Each row was made from one path, in order. Every step used is in the known rows, and no mark comes twice. Write each row's path.
Known rows
b j f z: [ 27  -1 -32   0  20  -3  36  20  -9 -22  -4  19  30   4  -4  11  -7  -1
   8  10  19  -4  28   8   4   0 -11 -24  12  -1  11  17 -17  -2]
v k: [ 32   8 -10 -22   8 -12 -16  11  11 -12  19  12  29  -1 -19  16 -10 -17
   4  14   9  -6   6   3   1  -9  -2  -7  11   7   9  31 -31   3]
b j: [ 34  -6 -22  -9  10   5  15  24  -6  -7  16   7  29  -4 -13   8 -17 -13
   9  10  21   3  20   8  14   4  -2 -14  14 -11   8  18 -30   2]
l k j: [ 27  14 -13  -2  11   2  -7  16  -4 -20  32 -14  33 -10  -4  -8 -21 -18
 -13  15   8  10  28  13  12  -4  -5  16  -2   6  12  18 -19   3]
v f l: [ 16  30 -26  -4   2  -6 -18  15  13  -1  14  27  25  18 -19  17   2 -12
  -6   7  12  18   2   4   3   1   1   4   4  24  12   7 -27   4]
y v k j: [ 38  13  -3  -9  -1  -5 -16   2  13 -10  30  -1  36 -10 -25   8 -21  -8
   8   6   1   7  17   5   3 -18   7   4   7   1  18  20 -35   1]
d f: [ 15  10 -19 -28  17   8  -6  13  -8  -8  18  -8  18  13 -18  17 -11  -6
  -4  23  14  15  17   5   5   2  -6   0  16   3  -2  10 -36  -3]
b j f: [ 24  -3 -25 -16  18  -1  19  20  -7 -18  12  22  31   4  -8  21 -19  -9
   8  14  20  -7  28   8  10  10  -4 -21  11  -4  10  18 -22  -3]
y v: [ 29  14 -24 -23   2   4  -7   8   8 -10  24  -4  20  -5 -31  -2 -18  -4
  14  13   9   9  18   5  17 -12   6   9  12  -9   7  15 -43   6]
j b: [ 27  11 -21 -30   7   8  -2  19   5 -29  25   2  18   9 -21   8 -10 -10
   5  23  22  -1  13  -6  15  -7  -4   6  -9  -4  -6   0 -34   8]
h z f y v k: [ 23   8 -12 -27 -11   2 -11  -1  -4 -10  12  -6  25  -1 -20   6  -9  -2
  -5   9  -4   0  12   7 -13 -15  -5  -5  -8   5  -9   7 -19  -8]
z l y v k j: [ 32  13  -3 -24   5  -2 -41  -8  27  -8  32 -20  39 -25 -29  10 -15 -20
  13  -1  -6  -3  23  10  18 -25   7  14   9 -14  21  38 -42   4]
b j k: [ 32   4 -25 -11  13   0  22  24   0  -2   8   7  24   4  -4   9 -14 -11
   2  19  24   5  16  -2  19  13  -7 -13  10 -16   1  20 -20   1]
l f z: [ 15  28 -31  -4  10  -2  27  22   2 -21   6   0  27   0 -11  -3   3  -9
   6  18   9 -15  26   5  13 -21  -7   0   8   7   4  18 -14  15]
g f z l: [ 39  13 -42   0  18   4  16  -3   9  -8  12 -17  20  -4 -27   1   0  -2
  15  10   6  -5  25   7  19 -26 -15   9   8  -9  -7  24 -25  -2]
f l k j b: [ 26  30  -7  -3   4   5  -4  24   8 -29  31   9  32   2  -8   6 -10 -17
 -22  14  12   4  20   6   4   1  -7  24 -21   9  -4  -2 -11   8]
h z l k: [ 24   4 -16 -22  16   7 -21   7  -1 -13  16 -18  26 -18 -11  -7  -7 -30
 -12  23   4   5  26   9  17  -5 -11  26  -5  -9  -3  31  -4   8]
l k j f y v: [ 21  30 -16 -13   8  -2   5   1  -3 -25  26  -3  36 -10   4 -10 -24   1
  -3   7  -2   3  32  17   9   2 -10  10 -10   3  11  11 -23  -4]
k j f: [ 20  12 -19   0  20  -6   4   5  -3 -28  25   5  35  15 -11  18 -17 -11
  -3   9  15  -7  25  11   4  -5  -2  -3   0  12  21   3 -16  -4]
f l k: [ 21  31 -20 -13   8  -3  -9  24   9 -16  20  16  24  -2 -12   3  -7 -19
 -15  16   8   1  15  13   6   5  -7  20   0   9  -4  19 -17  11]
g f: [ 33  14 -36 -15  11   5   7   5   5 -16  34  -9  19   1 -31  14 -18  -4
  10  17  16  -6  24   5  15 -17  -4   7   4   1  -2  16 -28  -4]
j f y v: [ 17  29 -30 -29   8  -7  14  -5   2 -20  13  15  24   8 -11   1 -14  10
  17   4   6 -12  16  13  10   1  -8  -8   1  -1   4   6 -38  -4]
f l y v z h: [ 27  28 -22  -7  -7  10 -13   4  40 -23  21  14  18 -11 -31  11  -6  -3
   2  -3   3 -15  28  23   1 -15  -1  16   4 -13   3  25 -49  12]
l y: [ 19  12 -26 -28   9  -2 -17  12   8 -23  30 -13  24  -8 -25  11 -12 -15
   6   9  19 -12  19  10  17 -21   3   5  11   0  18  27 -44   7]
z f l: [ 13  16 -24 -12  -1   3 -10  19   4  -7  15  13  20  24 -28  24  -3 -13
 -11  13   1  -3   9   8  -5  -3   0   3   6  12 -13  -1 -24  -2]
j f y v z: [ 20  24 -29 -26   5  -1  16 -12  10 -25  14  21  22   7  -8   1 -12  14
  13  -7   3 -16  26  26   6   1 -12   0   0  -8  -1  14 -40  -3]
h z f y: [ 16   4 -25 -18  -1   5   3   5 -16 -13   9 -12  22  12 -15   4  -4  -7
 -11  11   6  -5  11  10  -7  -8 -11  -4  -9   7 -12  -4 -13  -7]
d f y: [ 16  20 -23 -29  12   4   9   4 -13  -3   9  -6  19  14  -6   5  -7   5
  -1  12   9   7   8  12   3   8 -16 -10   9   2  -8   3 -42  -7]
z l f y v: [ 16  38 -22 -30   4   3   4  -5  15   3  14  -6  29 -13 -14 -11  -7  -9
  21   7 -11 -16  21  12  30  -6  -6  10   4 -21  -6  22 -35  10]
d f l: [ 15  23 -17 -19  13   6  -5  18  -1  -6  15  11  19  20 -19  26  -3  -7
 -15  18  12  11  10   7  -4   6  -7   4  11  10  -8   4 -27   0]
k j: [ 30   8 -16   7  11  -1   0   9  -3 -16  29  -9  34   6 -16   6 -14 -15
  -3   6  15   2  17  11   9 -10   0   3   2   5  18   4 -24   0]
d f y v: [ 18  25 -21 -34   5   9   6   0  -7   0  14  -9  18   6 -13   0 -13  13
   7   9   3  15  12  10   6   3 -10  -4  11  -6  -7   2 -50  -6]
z f y: [ 15  13 -30 -21  -2   1   5   4  -7  -4  10  -5  20  18 -14   4  -8  -1
   3   5  -1  -6   5  13   1  -2 -10 -12   4   3 -13  -1 -38  -9]
h z l f y: [ 15  22 -20 -22  11   3   3   0   0 -10  10  -9  31 -10  -8  -4   2 -21
   0  12   2 -21  20  12  18  -8 -13   9  -9  -7  -6  18  -3  10]
h z l y v f: [ 18  10 -20 -29   4   7 -44  -4  15  -8  22 -21  27 -21 -31   3  -5 -19
   1   8   7  16  24   5  18 -24   5  22  -1  -5  18  28 -27   7]

Which path is each row?
[ 15  25 -14 -30   1  15 -16   7  20 -16  28   2  17   0 -26  25  -6   0
 -11   3   7   6  32  21  -1  -9  -2  19  10  -4  -2  18 -45   3]	d f l y v z
[ 30  13 -17 -26   3  13 -18  -6  25  -8  24  -5  20 -23 -19 -14 -15  -9
   6   3 -10  10  39  24  24  -6  -6  36   8 -29  -9  40 -43   9]	y v z l k
[ 27   2 -10  -5  17   7 -20   4  -3 -15  21 -24  35 -19  -8  -8  -9 -31
 -18  16   4   9  31  12  13  -7 -10  28 -10  -5   5  23   2   4]	h z l k j
[ 22  25 -21  -5   9  -6  14  -8  -2 -21  21   4  36   8  -8   2 -17   6
   7  -3   5  -7  21  16   5  -3  -6  -6  -6   3  16  -3 -29  -7]	k j f y v
[ 25   4 -22 -24  11   7 -21  -7  28 -16  25  -8  24 -12 -21   6  -3 -19
   5  -7   4 -16  31  29  21 -17  -6  22  11 -22   2  44 -44   8]	v z l y
[ 24  11 -28  16  20  -8  22   6  -6 -31   9   2  35  14  -8   9  -4  -3
  -3   6  14  -5  25  11  -1 -13  -9  -7   1  14  21   2  -9  -4]	k j f z
[ 12  13 -19 -24 -10  11 -24  11   6 -22  24 -10  21   0 -37  23  -6 -13
 -16  11   7   0  23   8  -6 -23   7  16  -7   7  -1   4 -15   3]	h z f l y v
[ 18  26 -18  -9  14  -6   9   5  -8 -27  22   0  37  -2  11  -5 -19  -5
 -11   9   4  -5  27  17   6   4 -15   3 -10  11   9  11 -17  -5]	l k j f y
[ 21  41  -5 -14  -7  -7  12   1  11 -10  26   1  42 -11  -6  -1 -15  -1
  10   2  -7 -18  22  10   8 -16  -2  -5  -4   2  10  14 -26   5]	l f y v k j
[ 17  29  -3 -18   9  16 -10  24  -1 -22  28   0  27  11  -6  17 -11  -8
 -31  24  10  22  25   2  -4   8 -11  21 -13  11 -12  -6 -17   1]	d f l k j b
[ 35  13 -37  19  11   2  21  13   9 -18 -13   1  16   2 -15 -11   3  -1
  10  15   8  -3  13   6  -1 -10 -16 -14  13  -5   4  14 -32   6]	f z h
[ 30  17  -5 -15   5  -8 -13   0  12 -22  28  10  38  -4 -22  18 -23  -5
   7   7   1   0  24   4  -1 -14   6  -2   4   5  22  19 -28  -2]	y v k j f
[ 15  26 -17  -1  14  -9  -5   8   9 -35  30  11  39  11 -15  31 -10 -14
 -11   1  16 -19  25  16   0 -11   1   3  -5  18  24   5 -15   1]	k j f l y
[ 25  20 -19  -1   5   1  19 -14   7 -26  24   8  34   7  -5   2 -14  10
   3 -14   3 -11  31  29   2  -5  -9   2  -6  -3  10   4 -31  -7]	k j f y v z
[ 17  43 -13 -31  -7  -7  10   5  12  -9  20   8  33 -13 -10  -1 -13   0
  16   9  -6 -20  18   7  11 -12  -3  -5   1  -1   2  22 -33   9]	l f y v k
[ 22  11 -22  -8  15  -3  19  24   0 -18  10  37  33  10 -10  29 -11 -10
  -1   9  19 -11  23  11   2  14  -4 -17   6   3   6  11 -14   0]	b j f l
[ 15  22 -11 -31 -13  -1 -35  12  22 -12  26   6  25   1 -36  31 -10 -10
  -6   6  -5  -6  15   7  -8 -21   9   4   7   9   0  18 -37  -1]	z f l y v k
[ 30  24 -21 -26  -1   8   0 -13  19  -3  16  -3  22 -20  -6 -26 -10   4
  10  -8 -13   0  26  30  21   0 -17  22   0 -28 -14  31 -47   3]	f y v z l k
[ 35  11 -24  -5  -5  16  -1  -2  29 -16  15   7  13 -10 -26  -6 -15   2
  13   5  -1   1  32  20   6  -7  -4   9  11 -24  -3  24 -52   7]	y v z h
[ 19   5 -28 -15  -5   9   8  -5   7 -11  13   4  18  15 -10   2  -3   3
  -3  -8  -3 -12  19  29  -2  -4 -15   0   3  -5 -19  10 -40  -8]	v z f y
[ 32   8 -34   2  20  -3   7   3   7  -6  -7  -6  22   0 -17 -10   9 -10
  10   6   5   0  11  10  17 -14 -13   4  15 -10   1  24 -26   7]	f z l
[ 33  24 -15 -26  -5 -10   1  -5  10  -5  15   8  28  -8 -15  -5 -12   6
  17  -1  -2  -4   2  10   5  -7  -6  -9   4  -5   3  19 -48  -1]	f y v k
[ 26  10 -34  -8  17  -3  -5   3  13 -14   2 -18  25 -11 -21  -5   7 -13
  10   2   9  -7  16  12  19 -26  -9   6  14 -10  10  32 -35   8]	f z l y
[ 37  23  -8 -10  -5  -9   2  -7   8  -6  21   1  37  -8 -11  -5 -16   5
  11  -7  -2  -2   6  13   2  -9  -4  -8  -2   0  11  11 -42  -4]	f y v k j
[ 14  14 -18 -21  14   6  -9   8   4 -14  15 -12  30 -10 -18   5  -2 -30
  -4  22   5 -15  29   5  19 -14  -4  19  -3  -8  -1  24   2  13]	h z l f
[ 23  18 -24 -34   1   3 -21   6  14 -21  34 -16  22 -17 -34   5 -18  -7
  14   8  14  -2  24   9  20 -25  11  11  10  -8  19  25 -54   8]	l y v
[ 23  37 -13  -1  -7   3 -24  10  16  -4  29   9  32  -5 -17  -1 -14  -6
 -10   6  -2  35  21   7   5  -4   6  23  -4  15  17   8 -27   5]	y v f l k j
[ 30  25 -35   9  -4   6  -3   5  19  -4  -4   4  16  -3 -23 -14  -4  10
  18  12   0  29  17   0   3 -13  -3  -5  12   1  14  12 -46   4]	y v f z h
[ 37  19 -41 -14  10   9   2  -7  19 -14  23 -31  20 -21 -36   0  -6   3
  22   4   2  -4  34   8  24 -39  -6  17   9 -16   2  31 -38   1]	g f z l y v
[ 22  31 -22 -22  -2  -1 -19  12  22 -19  29   5  23  -7 -34  16  -8  -9
   2   2  11  -8  15  12  10 -18   8  16   5   1  11  17 -41  11]	f l y v
[ 27  17 -11 -39  -3  -6 -32   6  22 -20  34  -8  28 -23 -33  13 -18 -10
  14   8   8  -6  20   5  10 -28  10   5  11  -3  22  38 -50   7]	l y v k
[ 14  10 -22 -16  -7   9 -15   9  22 -21  24   9  19  12 -25  25  -1 -10
 -14  -6   2 -15  27  28  -6 -15  -2  14   4   2 -10  18 -36   0]	v z f l y
[ 27  -2 -20 -17  17   4 -16   1   0 -12  12 -12  25  -5 -22   3  -2 -27
  -4  15  10  -1  17   8  14  -9  -6  16   0 -10   0  21  -9   7]	h z l
[ 20  33 -23 -11  -7   0 -21   9  19   1  20  20  23   7 -29   8  -7  -2
   3   6   5  26   9   4   7  -5   9  12   5  12  12   7 -39   7]	y v f l
[ 15  28  -8  -9  13   9  -8  21  -4 -11  24  -1  29   8  -7  16 -11 -12
 -29  19   6  21  24  11  -5   9 -11  16   1  15  -3   6 -16  -2]	d f l k j
[ 20  23 -16 -13  20  -4  -6  -7   2 -13  16  -6  38  -6   7  -9 -13 -14
  -2   5  -7  -6  26  19  18   7 -18  10  -6  -6   1  22 -18  -4]	z l k j f y
[ 24   5 -19 -31   9   8 -32  -4  11 -16  24 -27  25 -24 -32   3  -8 -21
   3  10   8  -2  27   9  20 -25   3  24   0 -16  10  29 -25   9]	h z l y v
[ 20   9 -27 -13  24   8   2   7  -4   0  -6 -14  19   8 -14   4   5  -4
  -1  17   4  17  17   7   7  -5 -17   1  20  -7  -6  18 -30  -1]	d f z l
[ 17  23 -26 -32  -5   2 -34   6  18 -12  33 -11  23 -14 -32   6 -15  -5
  13   6  11  18  22   4  18 -23  12  10  10   5  28  24 -54   6]	l y v f
